In the rows, 128 means zero.
Known rows, with every step that occurs
buru-numum: [161 176 143 143 117 109 133 118 133  98 183 136 137 111 111 104 152 154
 120 147 154 140 152 104 143 148  92 164 125 138 109]
numum-buru-fopano: [154 131  99 115 113 121 145 122  91 104 182 129 102 118  75  98 169 110
 110  88 152 150 181 135 146 122  91 122 124 138 112]
darit-geku: [152 170 127 116 134 117 131 124 131 108 179 100  94 132  94 129 165 132
  98 126 151 119 177 112 151 108 102 145 103 130 121]
nota-fopano-botiz-durusa: [138 179 151 115 143 114 165 139 104 130 197 148 100 107  98 122 163 160
  74 132 149 102 135 102 169 152  79 148 110 154 130]
mebe-goze-peki-fopano-botiz: [152 181 105 159 155 140 136 189 105 139 171 138 121  86  78 119 139 173
 126 163 152 138 137 123 161 134  78 151 105 162 109]
geku-sovunop-fopano-peki-goze-mebe: [195 152 107 145 165  81 114 108 109 125 202 120 137  83  91  96 160 156
 110 139 164 123 141 128 121  84 113  91 101 136 125]
darit-geku-sovunop: [169 188 149 131 129  97 152 124 130 115 201  87 109 123  86 142 152 152
  91 131 146 138 168 129 155  91 108 132 113 122 137]
durusa-botiz-fopano-peki: [169 156 109 147 168 114 112 136  94 123 207 150 144  94 110 126 107 105
  95 123 164 128 131 141 154 121  89 144 123 166 152]
sovunop-geku-nida-durusa-botiz: [127 127 158 149 154 113 116 155 111 149 215  95 128  79  97 117 140 158
 106 139 174 131 177 142 149 109  97 163 140 175 150]
sovunop-fopano-peki-goze: [172 149  94 111 165 105 108 129 128 119 186 139 133  86  86 110 149 112
 113 148 160 126 159 129 124 110 104 116  91 149 104]
numum-buru-fopano-botiz-durusa: [133 140 114 112 127 116 168 138  98 134 198 148  84 109  95 118 162 118
  82 112 151 125 154 112 165 126  74 143 131 145 112]
nida-durusa-botiz-fopano-sovunop: [175 157 139 157 159 120 163 156  97 131 238 137 140  83 155 133 130 138
  99 119 166 134 134 163 181 111  92 169 129 166 155]
peki-fopano-sovunop-geku-nida-durusa-botiz: [152 113 158 162 163 127 141 168 110 147 227 110 154  66 104 119 145 167
  93 148 161 140 167 164 148  93 101 154 143 187 150]
goze-peki-fopano: [168 154 125 147 154 123 130 160 120 124 177 120 150  98  74 111 164 173
 122 148 114 155 161 143 140 121  69 137  98 160 127]
durusa-botiz: [127 158 138 126 146 128 123 146 102 108 187 134 126 104  96 112 135 137
 116 120 163 128 157 126 153 135  95 165 137 160 143]
nota-fopano: [160 180 139 118 132 118 142 125 102 103 182 131 128 113  79 104 172 162
  99 115 149 123 156 124 150 152  98 130  93 149 132]
geku-nida-durusa-botiz-fopano: [143 152 132 157 152 118 129 167  98 148 227 119 144  93 122 118 116 133
 102 127 164 137 166 159 164 123  98 160 127 150 153]
darit-geku-nida-durusa-botiz: [123 141 142 136 150 122 118 157 130 137 196  88 129 101  93 110 141 133
 103 127 173 127 181 146 157 106 105 136 143 161 143]
durusa-botiz-fopano-peki-goze-mebe: [164 148  85 156 181  88  93 132  97 120 196 133 130 101 132  99 145 125
 119 102 177 119 133 122 130 105 111 135 108 159 131]
sovunop-fopano-botiz: [160 172 122 119 142 143 146 139 106 136 186 155 110  98  82 123 134 161
  91 153 166 100 150 125 154 130 104 127  96 137 114]
darit-geku-nida-durusa: [145 142 147 141 132 106 135 147 141 145 200  80 113 110  86 113 157 155
 102 143 156 124 192 140 154  99  93 126 120 143 131]
fopano-buru: [172 145 140 129 127 105 153 118 135 122 207 118 122  95  70  99 148 151
 113 143 156 136 166 138 144 121  81 161 109 151 131]
peki-fopano-sovunop-geku-darit: [185 140 157 160 140 123 164 160 107 132 201 117 107  74  89 135 151 192
  80 176 152 143 167 148 141 109  82 179 136 153 129]
fopano-botiz-durusa: [130 162 151 124 138 110 164 147 112 139 203 149  92 107 108 128 148 155
  88 154 149 108 142  93 169 135  69 175 124 151 125]
botiz-fopano: [172 173 122 144 135 112 142 140  96 122 208 135 120 117 122 133 135 136
 104 132 147 132 157 130 159 131  91 173  93 128 134]
buru-fopano-sovunop-geku-darit: [173 135 155 144 129 104 154 143 102 118 206 103  96  81 109 135 164 175
  82 140 167 148 168 155 140 116  80 157 153 148 129]
mebe-goze-peki: [153 180 126 153 142 109 108 163 110 119 183 117 122  68  90 112 145 155
 143 147 149 160 145 115 162 133  66 175 127 151 132]
goze-peki: [155 163 151 139 143  99 120 148 129 121 185 118 130  91  83 114 153 169
 130 124 131 151 155 128 157 127  68 148 123 161 144]
nota-fopano-sovunop-geku-nida: [178 138 194 147 135  93 137 137 122 122 214 122 137  77  89 126 164 174
  74 122 153 134 166 143 140 112 121 142 139 169 157]
durusa-botiz-fopano-sovunop-geku: [181 150 155 154 161 112 138 141  93 125 234 130 122  81 149 159 137 140
  78 121 165 133 143 139 161  96 113 199 121 165 160]
nida-geku-darit: [149 158 151 152 127 100 162 141 119 147 178 105  86 105  69 109 136 161
 105 151 166 123 169 127 141 120  71 155 136 137 134]
durusa-botiz-fopano: [152 174 122 140 150 125 126 151  90 120 206 139 130 113 131 132 121 119
 103 115 159 131 151 138 160 132 103 180 112 143 147]

Rows
[183 138  90 134 170  96  98 111 107 120 186 132 125  89 100  88 168 143
 115 135 167 110 146 114 114 100 107 100  95 145 111] : sovunop-fopano-peki-goze-mebe
[194 173 112 169 139 115 132 137 142 116 188 123 164  65  83  87 156 154
 137 176 148 181 144 132 135 138  78 175 108 152 101] : mebe-goze-peki-fopano-buru-numum
[186 139 127 147 154 114 145 140 138 131 197 112 155  85  53  94 159 168
 121 153 124 164 162 160 136 112  68 146  91 166 131] : goze-peki-fopano-buru
[200 163 130 130 128 115 141  94 145 115 202 139 156  86  88  91 150 143
 103 167 162 145 157 134 130 134 105 151 102 132 109] : sovunop-fopano-buru-numum
[144 121 176 159 155 109 136 158 115 144 232 104 138  65 112 122 136 163
  97 134 174 132 163 154 157  97 101 166 159 188 160] : fopano-sovunop-geku-nida-durusa-botiz
[188 158 130 170 154 124 151 175 109 118 198 138 152  62  99 118 156 162
 122 158 133 165 135 147 156 115  73 162 132 165 129] : mebe-goze-peki-fopano-sovunop
[206 160 145 130 136 109 165 104 125 135 229 114 149  73  58 112 140 158
  90 162 152 147 164 165 139  99 106 127  99 125 140] : geku-sovunop-fopano-buru
[159 177 155 124 144 112 173 137 108 151 223 146 115  86  96 140 140 159
  66 170 145 115 138 118 167 116  88 141 117 124 134] : geku-sovunop-fopano-botiz-durusa
[167 111 175 146 127  89 138 138 119 121 224 115 131  85 106 129 172 155
  86 122 154 147 178 156 129 101 107 140 158 159 144] : buru-fopano-sovunop-geku-nida
[150 149 110 139 146  86 118 130 113 112 180 111 102 114 116  89 181 167
 136 119 162 115 160 102 126 113 101 149 102 140 109] : peki-goze-mebe
[147 162 139 111 147 127 157 134 108 148 204 157 107  92 102 130 150 145
  73 167 149 103 147 106 162 129  80 155 106 131 121] : sovunop-fopano-botiz-durusa
[162 166 103 116 163  93 115 134 127 102 176 133 128 100  81 101 162 128
 116 115 162 127 148 125 132 131 104 109  93 171 111] : nota-fopano-peki-goze
[156 131  71 113 149  97 118 135 116 104 179 132 110 103  79  96 159  83
 123  93 162 148 169 133 129 110  96 102 117 159  96] : numum-buru-fopano-peki-goze
[175 103 159 145 120  97 141 135 108 129 213 126 120  78  84 119 159 136
  82 101 156 155 185 154 138  89 115 137 160 162 144] : numum-buru-fopano-sovunop-geku-nida
[168 136 101 146 161  80 105 120 115 114 183 123 116 100 104  86 166 152
 130 125 167 114 143 105 123 105  93 120 108 158 114] : fopano-peki-goze-mebe
[152 135 173 151 162 112 136 151 109 136 224 107 146  64 105 117 150 167
  83 115 176 130 158 159 158 113 112 143 144 192 164] : nota-fopano-sovunop-geku-nida-durusa-botiz
[190 154 122 151 127 117 156 115 145 112 194 132 162 101  84  87 158 157
 115 169 146 154 158 136 126 134  89 158 100 147  99] : peki-fopano-buru-numum
[190 174 143 126 134 114 150 120 104 127 213 123 145  87  74 126 141 161
  90 161 143 137 162 147 147 107 108 119 103 111 138] : geku-sovunop-fopano
[211 171 149 153 131  91 169  80 149 136 217 113 157  83  81  98 145 144
  95 156 161 149 149 144 129 102 115 129 104 125 131] : nida-geku-sovunop-fopano-buru-numum
[134 157 114 121 128 123 152 141 106 113 186 135  98 129 103 119 157 151
 106 113 168 117 152 134 148 143  89 113 116 147 107] : buru-fopano-botiz
[184 154 109 162 151 123 138 155 124 131 195 110 146  65  58  93 154 156
 131 171 140 172 155 150 140 119  67 165  99 158 120] : mebe-goze-peki-fopano-buru
[183 118 135 135 131 108 154 119  91 111 215 125  96  86 104 132 172 130
  86  99 160 146 167 139 147  88 103 154 130 162 130] : numum-buru-fopano-sovunop-geku
[179 126 122 128 121 117 173 131  99  99 201 145 116  95  96 106 166 114
  99  86 151 150 161 153 155 109  92 124 149 154 126] : numum-buru-fopano-sovunop
[170 142 158 167 151 114 155 170 107 137 242 135 160  75 139 126 121 138
  92 120 162 139 147 175 171 110 101 159 152 167 165] : geku-nida-durusa-botiz-fopano-sovunop
[150 164 114 151 159 127 137 154  89 136 220 118 127 106 140 125 125 129
 109 126 167 129 151 148 172 124  89 172 102 151 143] : nida-durusa-botiz-fopano
[187 141 139 149 138 129 178 151 112 112 202 145 146  97  99 117 159 161
 100 147 129 135 150 150 149 113  84 152 122 158 128] : peki-fopano-sovunop
[188 156 144 180 149 120 140 181 103 138 196 107 112  38  89 133 148 190
 100 187 156 169 153 144 150 111  70 193 145 157 130] : mebe-goze-peki-fopano-sovunop-geku-darit
[176 160 159 164 150 115 142 164  95 135 219 123 107  66 126 150 122 161
  74 146 176 142 152 153 158 114  99 199 150 154 155] : durusa-botiz-fopano-sovunop-geku-darit
[183 148  87 154 167  79 106 125 102 120 197 128 118 105 130 100 155 138
 120 119 166 118 137 114 127 106 101 130  93 149 120] : botiz-fopano-peki-goze-mebe
[203 152 136 142 159  96 148  96 115 148 215 125 144  80  60 122 125 128
  83 152 154 124 137 142 133  81  95  81 108 142 153] : nida-geku-sovunop-fopano-peki
[169 170 167 157 131  78 175 117 120 141 211  99 111 112  79 125 139 158
 106 128 147 134 153 126 147  91  94 131 118 135 154] : nida-geku-sovunop
[196 147 140 172 162 116 135 159 103 128 210 116 124  53 107 142 165 171
 106 164 145 160 145 130 149  95  82 188 114 170 133] : mebe-goze-peki-fopano-sovunop-geku
[194 133 159 159 163 109 142 147 121 129 208 117 134  71 103 141 167 180
  95 145 128 151 152 141 145  90  85 166 110 176 143] : goze-peki-fopano-sovunop-geku
[192 185 133 116 140 118 141 110 117 126 202 102 128 103  80 139 153 142
  75 147 145 129 170 141 145  87 124 114  93 104 134] : darit-geku-sovunop-fopano
[184 170 159 132 138 112 169 132 108  96 201 144 137  93 101 112 169 165
  91 107 151 128 139 144 161 134  99 129 123 167 147] : nota-fopano-sovunop
[139 106 158 149 153 108 133 150 108 130 232  98 139  75 123 120 157 148
  95 112 175 143 169 170 147 104  99 135 162 184 151] : buru-fopano-sovunop-geku-nida-durusa-botiz
[191 145 164 169 152 112 149 168 121 137 197 108 119  58  80 135 155 202
  88 170 138 160 159 156 144 107  72 167 141 166 141] : goze-peki-fopano-sovunop-geku-darit
[171 121 195 151 130  90 140 146 129 134 219 123 130  75  95 132 149 171
  83 143 153 137 173 140 141  96 108 164 155 165 153] : fopano-sovunop-geku-nida
[140 154 129 132 147 128 172 157 108 144 197 150 110 111  99 126 157 157
  82 169 132 111 146 106 158 131  66 165 110 150 112] : peki-fopano-botiz-durusa
